What can hang from each mark:
kazi: desor revi
sepeno: bosad fugos zorun
fugos: desor sepeno
zorun: sepeno
desor: kazi
moda: zorun
revi: bosad kazi vala
bosad: revi sepeno
vala: revi

Known rows, with every way that one mark hangs from another:
vala{revi{bosad}}: [ 0.05 -0.11  0.14 -0.30 -0.37 -0.03 -0.02 -0.06 -0.16 -0.36 -0.24  0.01
  0.04 -0.10 -0.18  0.28  0.24  0.09  0.35  0.20 -0.22  0.18 -0.32 -0.34
 -0.55]
desor{kazi{revi{bosad{sepeno{fugos zorun}} vala}}}: [-0.12 -0.09  0.00 -0.05 -0.19  0.21  0.22 -0.04  0.01 -0.12 -0.19  0.16
  0.00 -0.23 -0.49  0.01  0.16  0.00  0.32  0.18 -0.05 -0.16 -0.22 -0.35
 -0.61]
sepeno{fugos zorun}: [-0.14 -0.20 -0.02  0.04 -0.16  0.22  0.19 -0.02 -0.27 -0.22 -0.31  0.25
  0.02 -0.13 -0.04  0.15  0.14  0.15  0.19 -0.14 -0.08 -0.11 -0.23 -0.09
 -0.59]
kazi{desor revi{bosad{sepeno{fugos}} vala}}: [-0.23 -0.22 -0.04 -0.10 -0.20  0.01  0.03 -0.23 -0.02 -0.27 -0.06  0.11
 -0.05 -0.09 -0.18  0.23  0.19  0.07  0.23  0.48 -0.10 -0.12  0.03 -0.38
 -0.60]
zorun{sepeno{bosad{revi{vala}} fugos{desor{kazi}}}}: [-0.03 -0.10  0.30  0.05 -0.38  0.16  0.53 -0.02 -0.24 -0.13  0.08  0.33
 -0.45 -0.06 -0.44  0.01  0.22  0.05  0.21  0.00 -0.29  0.05 -0.16 -0.12
 -0.56]
kazi{desor revi{bosad{sepeno}}}: [ 0.05 -0.20  0.04 -0.20 -0.19 -0.10 -0.03 -0.36 -0.10 -0.27 -0.09  0.14
  0.10 -0.04 -0.18  0.26  0.19  0.08  0.35  0.45 -0.05 -0.12  0.08 -0.41
 -0.54]
vala{revi}: [ 0.00 -0.13  0.02 -0.18 -0.32  0.06  0.04 -0.08 -0.23 -0.36 -0.24  0.08
  0.00 -0.13 -0.08  0.31  0.26  0.21  0.28  0.09 -0.34  0.11 -0.24 -0.27
 -0.41]
sepeno{bosad{revi{vala}} fugos{desor{kazi}} zorun}: [-0.03 -0.17  0.15  0.04 -0.31  0.37  0.43  0.07 -0.10 -0.07 -0.10  0.40
 -0.32 -0.17 -0.34  0.07  0.10 -0.03  0.25 -0.16 -0.31  0.07 -0.35 -0.19
 -0.56]
fugos{desor{kazi} sepeno{bosad{revi{vala}} zorun}}: [ 0.25 -0.18  0.15  0.08 -0.38  0.18  0.26  0.04  0.09 -0.15 -0.02  0.25
 -0.28 -0.23 -0.37  0.11 -0.02 -0.01  0.43 -0.27 -0.29  0.17 -0.24 -0.02
 -0.45]
kazi{revi{bosad{sepeno} vala}}: [ 0.01 -0.10 -0.06 -0.24 -0.26  0.00  0.00 -0.19  0.07 -0.31 -0.19  0.03
  0.05 -0.02 -0.40  0.12  0.04  0.05  0.36  0.30 -0.02  0.03 -0.02 -0.27
 -0.44]
zorun{sepeno{bosad fugos}}: [-0.01 -0.22  0.27  0.04 -0.22  0.07  0.43 -0.08 -0.32 -0.39 -0.04  0.27
 -0.15  0.02 -0.25 -0.02  0.17  0.13  0.18 -0.11 -0.11 -0.14 -0.17  0.00
 -0.60]
revi{bosad{sepeno{fugos zorun}} kazi{desor} vala}: [-0.15 -0.19 -0.02 -0.02 -0.21  0.32  0.06 -0.17  0.13 -0.22 -0.08  0.22
 -0.12 -0.11 -0.08  0.08  0.28  0.10  0.27  0.52 -0.08 -0.16 -0.26 -0.23
 -0.71]
desor{kazi{revi{bosad{sepeno} vala}}}: [ 0.02 -0.08  0.01 -0.21 -0.32  0.03  0.09 -0.14  0.01 -0.12 -0.05  0.05
 -0.03 -0.13 -0.53  0.09  0.15  0.03  0.32  0.40 -0.12  0.08 -0.06 -0.37
 -0.39]
bosad{sepeno}: [ 0.06 -0.27 -0.11 -0.10 -0.17  0.08  0.07 -0.21 -0.13 -0.26 -0.14  0.21
 -0.03 -0.01 -0.13  0.12  0.11  0.11  0.32  0.05 -0.08 -0.09  0.01 -0.07
 -0.36]
revi{bosad{sepeno} kazi{desor} vala}: [-0.02 -0.17 -0.03 -0.20 -0.33  0.13 -0.08 -0.26  0.12 -0.20  0.04  0.13
 -0.15 -0.02 -0.12  0.17  0.27  0.11  0.27  0.72 -0.14  0.09 -0.10 -0.24
 -0.49]
vala{revi{bosad{sepeno{fugos}}}}: [-0.06 -0.26  0.07 -0.19 -0.18  0.04  0.12 -0.08 -0.10 -0.34 -0.16  0.16
 -0.10 -0.10 -0.14  0.11  0.30  0.03  0.38  0.15 -0.18 -0.19 -0.31 -0.36
 -0.67]
desor{kazi}: [ 0.00 -0.14  0.04 -0.11 -0.36  0.08  0.13 -0.05 -0.33 -0.01 -0.07  0.18
 -0.08 -0.16 -0.20  0.22  0.25  0.14  0.16  0.16 -0.23  0.19 -0.09 -0.21
 -0.31]
moda{zorun{sepeno}}: [ 0.03 -0.10  0.15  0.05 -0.19 -0.21  0.20 -0.24 -0.30 -0.44 -0.34  0.16
 -0.11  0.13 -0.07  0.19  0.21  0.21  0.29 -0.04  0.01 -0.01  0.07  0.11
 -0.51]
sepeno{bosad fugos zorun}: [-0.03 -0.29  0.13  0.02 -0.13  0.28  0.33  0.01 -0.21 -0.33 -0.20  0.33
 -0.04 -0.11 -0.14  0.05  0.07  0.04  0.22 -0.28 -0.13 -0.13 -0.35 -0.05
 -0.60]
bosad{revi{kazi{desor} vala} sepeno{fugos zorun}}: [-0.23 -0.07 -0.11  0.10 -0.18  0.46  0.04 -0.22  0.15 -0.15 -0.16  0.26
 -0.25  0.05 -0.08  0.21  0.29  0.20  0.30  0.36 -0.18 -0.18 -0.15 -0.24
 -0.60]
fugos{desor{kazi} sepeno{bosad zorun}}: [ 0.40 -0.36  0.19  0.06 -0.31  0.08  0.33  0.01 -0.14 -0.15  0.06  0.38
 -0.13 -0.43 -0.17  0.03  0.05  0.00  0.37 -0.27 -0.25 -0.01 -0.27 -0.02
 -0.50]
bosad{revi{kazi vala} sepeno{fugos{desor} zorun}}: [-0.04 -0.12 -0.11  0.05 -0.21  0.44  0.21 -0.11  0.09 -0.07 -0.21  0.41
 -0.33 -0.04 -0.12  0.03  0.18  0.11  0.36  0.14 -0.10 -0.17 -0.26 -0.18
 -0.59]

Rows:
[ 0.27 -0.31  0.12  0.06 -0.22  0.07  0.16 -0.03  0.00 -0.39 -0.11  0.20
  0.02 -0.19 -0.17  0.09 -0.06  0.08  0.40 -0.38 -0.14 -0.03 -0.25  0.09
 -0.49] -> fugos{sepeno{bosad zorun}}
[ 0.08 -0.19  0.32  0.03 -0.25  0.06  0.48 -0.13 -0.32 -0.27 -0.06  0.40
 -0.32  0.08 -0.25  0.02  0.17  0.08  0.28 -0.17 -0.12 -0.12 -0.13 -0.09
 -0.67] -> zorun{sepeno{bosad{revi} fugos{desor}}}
[ 0.16 -0.18  0.04 -0.26 -0.27  0.11  0.01 -0.17 -0.01 -0.13 -0.08  0.21
 -0.07  0.02 -0.20  0.02  0.26  0.08  0.34  0.44  0.01 -0.01 -0.23 -0.26
 -0.50] -> revi{bosad{sepeno} kazi}
[-0.16  0.01 -0.04 -0.11 -0.43  0.26 -0.13 -0.20  0.02 -0.09 -0.10  0.09
 -0.23  0.10 -0.10  0.40  0.30  0.29  0.18  0.55 -0.27  0.29 -0.06 -0.29
 -0.38] -> bosad{revi{kazi{desor} vala}}
[-0.01 -0.24  0.05  0.03 -0.26  0.21  0.36  0.03 -0.40  0.03 -0.14  0.42
 -0.14 -0.37 -0.05  0.10  0.25  0.05  0.18 -0.04 -0.20 -0.07 -0.24 -0.20
 -0.58] -> sepeno{fugos{desor{kazi}} zorun}
[-0.10 -0.05  0.11  0.00 -0.28  0.53  0.22  0.03  0.10 -0.18 -0.22  0.25
 -0.24  0.08 -0.31  0.08  0.14  0.13  0.23  0.01 -0.19  0.06 -0.48 -0.19
 -0.56] -> sepeno{bosad{revi{kazi vala}} fugos zorun}
[-0.08 -0.28  0.07 -0.14 -0.21  0.12  0.05 -0.23 -0.11 -0.08  0.05  0.30
 -0.17 -0.05  0.03  0.13  0.40  0.10  0.22  0.62 -0.06 -0.17 -0.17 -0.37
 -0.66] -> revi{bosad{sepeno{fugos}} kazi{desor}}
[-0.04 -0.18  0.10 -0.10 -0.18  0.26  0.07 -0.20  0.03 -0.29 -0.13  0.26
 -0.06 -0.19  0.00  0.16  0.47  0.16  0.38  0.46 -0.22 -0.32 -0.44 -0.47
 -0.82] -> vala{revi{bosad{sepeno{fugos zorun}} kazi{desor}}}
[ 0.01 -0.12 -0.04 -0.10 -0.26  0.27 -0.05 -0.24  0.20 -0.28 -0.10  0.15
 -0.04 -0.07 -0.14  0.10  0.21  0.09  0.36  0.54 -0.09 -0.03 -0.21 -0.17
 -0.60] -> revi{bosad{sepeno{zorun}} kazi{desor} vala}
[ 0.05 -0.13  0.17 -0.11 -0.30  0.07  0.33  0.00 -0.35  0.05 -0.21  0.35
  0.02 -0.38 -0.25  0.09  0.23  0.02  0.25  0.12 -0.08 -0.05 -0.29 -0.48
 -0.70] -> sepeno{fugos{desor{kazi{revi{bosad}}}} zorun}
[-0.06 -0.15 -0.05 -0.18 -0.25 -0.03 -0.07 -0.30  0.05 -0.33 -0.07  0.03
  0.04 -0.04 -0.26  0.26  0.13  0.09  0.32  0.51 -0.11  0.00  0.10 -0.33
 -0.50] -> kazi{desor revi{bosad{sepeno} vala}}
[-0.12 -0.07  0.03 -0.21 -0.38 -0.04 -0.10 -0.20 -0.08 -0.27 -0.15 -0.04
  0.08 -0.10 -0.21  0.37  0.14  0.15  0.20  0.51 -0.14  0.24  0.01 -0.37
 -0.50] -> kazi{desor revi{bosad vala}}
[-0.01 -0.03  0.11 -0.03 -0.34  0.45  0.06 -0.17  0.16 -0.26 -0.13  0.21
 -0.17  0.09 -0.22  0.26  0.15  0.19  0.29  0.25 -0.28  0.16 -0.30 -0.19
 -0.51] -> sepeno{bosad{revi{kazi{desor} vala}} zorun}
[ 0.07 -0.10  0.35 -0.01 -0.25 -0.31  0.43 -0.16 -0.45 -0.10 -0.22  0.34
 -0.20 -0.15 -0.22  0.09  0.38  0.06  0.25  0.19  0.02 -0.09 -0.07 -0.33
 -0.75] -> moda{zorun{sepeno{fugos{desor{kazi{revi{bosad}}}}}}}
[ 0.13 -0.15  0.38  0.06 -0.20  0.02  0.47 -0.18 -0.23 -0.22 -0.18  0.52
 -0.48  0.19 -0.10  0.03  0.32  0.12  0.28  0.00 -0.06 -0.11 -0.26 -0.12
 -0.71] -> moda{zorun{sepeno{bosad{revi{kazi}} fugos{desor}}}}
[-0.01 -0.25  0.16  0.13 -0.16 -0.21  0.41 -0.18 -0.44 -0.32 -0.27  0.39
 -0.28 -0.04  0.11  0.11  0.26  0.14  0.23 -0.06  0.00 -0.16  0.01  0.04
 -0.68] -> moda{zorun{sepeno{fugos{desor}}}}
[ 0.04 -0.33 -0.02  0.07 -0.13  0.23  0.40 -0.08 -0.27 -0.02 -0.09  0.50
 -0.17 -0.34 -0.09 -0.02  0.21  0.01  0.30 -0.04 -0.15 -0.29 -0.17 -0.16
 -0.57] -> bosad{sepeno{fugos{desor{kazi}} zorun}}
[-0.06 -0.18 -0.10 -0.06 -0.28  0.30  0.17 -0.13  0.01  0.01 -0.07  0.37
 -0.43  0.01 -0.10  0.07  0.24  0.11  0.27  0.31 -0.15 -0.04 -0.17 -0.25
 -0.49] -> bosad{revi{kazi vala} sepeno{fugos{desor}}}
[ 0.04 -0.14  0.13 -0.25 -0.40  0.06 -0.08 -0.21 -0.17 -0.10 -0.03  0.16
 -0.04 -0.05 -0.01  0.27  0.34  0.17  0.19  0.65 -0.11  0.19 -0.18 -0.36
 -0.55] -> revi{bosad kazi{desor}}
[ 0.16 -0.19  0.29  0.04 -0.16 -0.14  0.35 -0.22 -0.24 -0.55 -0.24  0.26
 -0.14  0.16 -0.20  0.09  0.14  0.09  0.32 -0.17 -0.04 -0.05 -0.08  0.14
 -0.52] -> moda{zorun{sepeno{bosad}}}
[ 0.09 -0.16  0.10 -0.27 -0.30  0.09 -0.07 -0.29  0.03 -0.28 -0.01  0.17
 -0.09 -0.09 -0.03  0.24  0.46  0.17  0.37  0.68 -0.27 -0.07 -0.28 -0.48
 -0.59] -> vala{revi{bosad{sepeno} kazi{desor}}}
[-0.04 -0.04 -0.14  0.02 -0.17  0.31  0.05 -0.18  0.18 -0.34 -0.34  0.11
 -0.07  0.14 -0.32  0.15 -0.01  0.08  0.46 -0.10 -0.09 -0.05 -0.05  0.00
 -0.45] -> bosad{revi{vala} sepeno{zorun}}
[ 0.02 -0.06  0.36  0.08 -0.18  0.06  0.36 -0.17 -0.15 -0.27 -0.23  0.37
 -0.39  0.31 -0.21  0.07  0.34  0.17  0.26  0.00 -0.04 -0.11 -0.26 -0.11
 -0.64] -> moda{zorun{sepeno{bosad{revi{kazi}} fugos}}}
[ 0.30 -0.16  0.04  0.05 -0.33 -0.03  0.19 -0.09 -0.20 -0.01 -0.11  0.28
  0.01 -0.49 -0.19  0.17  0.13  0.19  0.36 -0.08 -0.17 -0.02 -0.10 -0.26
 -0.47] -> fugos{desor{kazi{revi}} sepeno{zorun}}
[ 0.15 -0.22  0.10 -0.16 -0.21  0.24  0.24 -0.10 -0.03 -0.22 -0.18  0.39
 -0.14 -0.27 -0.03 -0.02  0.36  0.06  0.44  0.26 -0.16 -0.30 -0.56 -0.42
 -0.81] -> vala{revi{bosad{sepeno{fugos{desor} zorun}} kazi}}
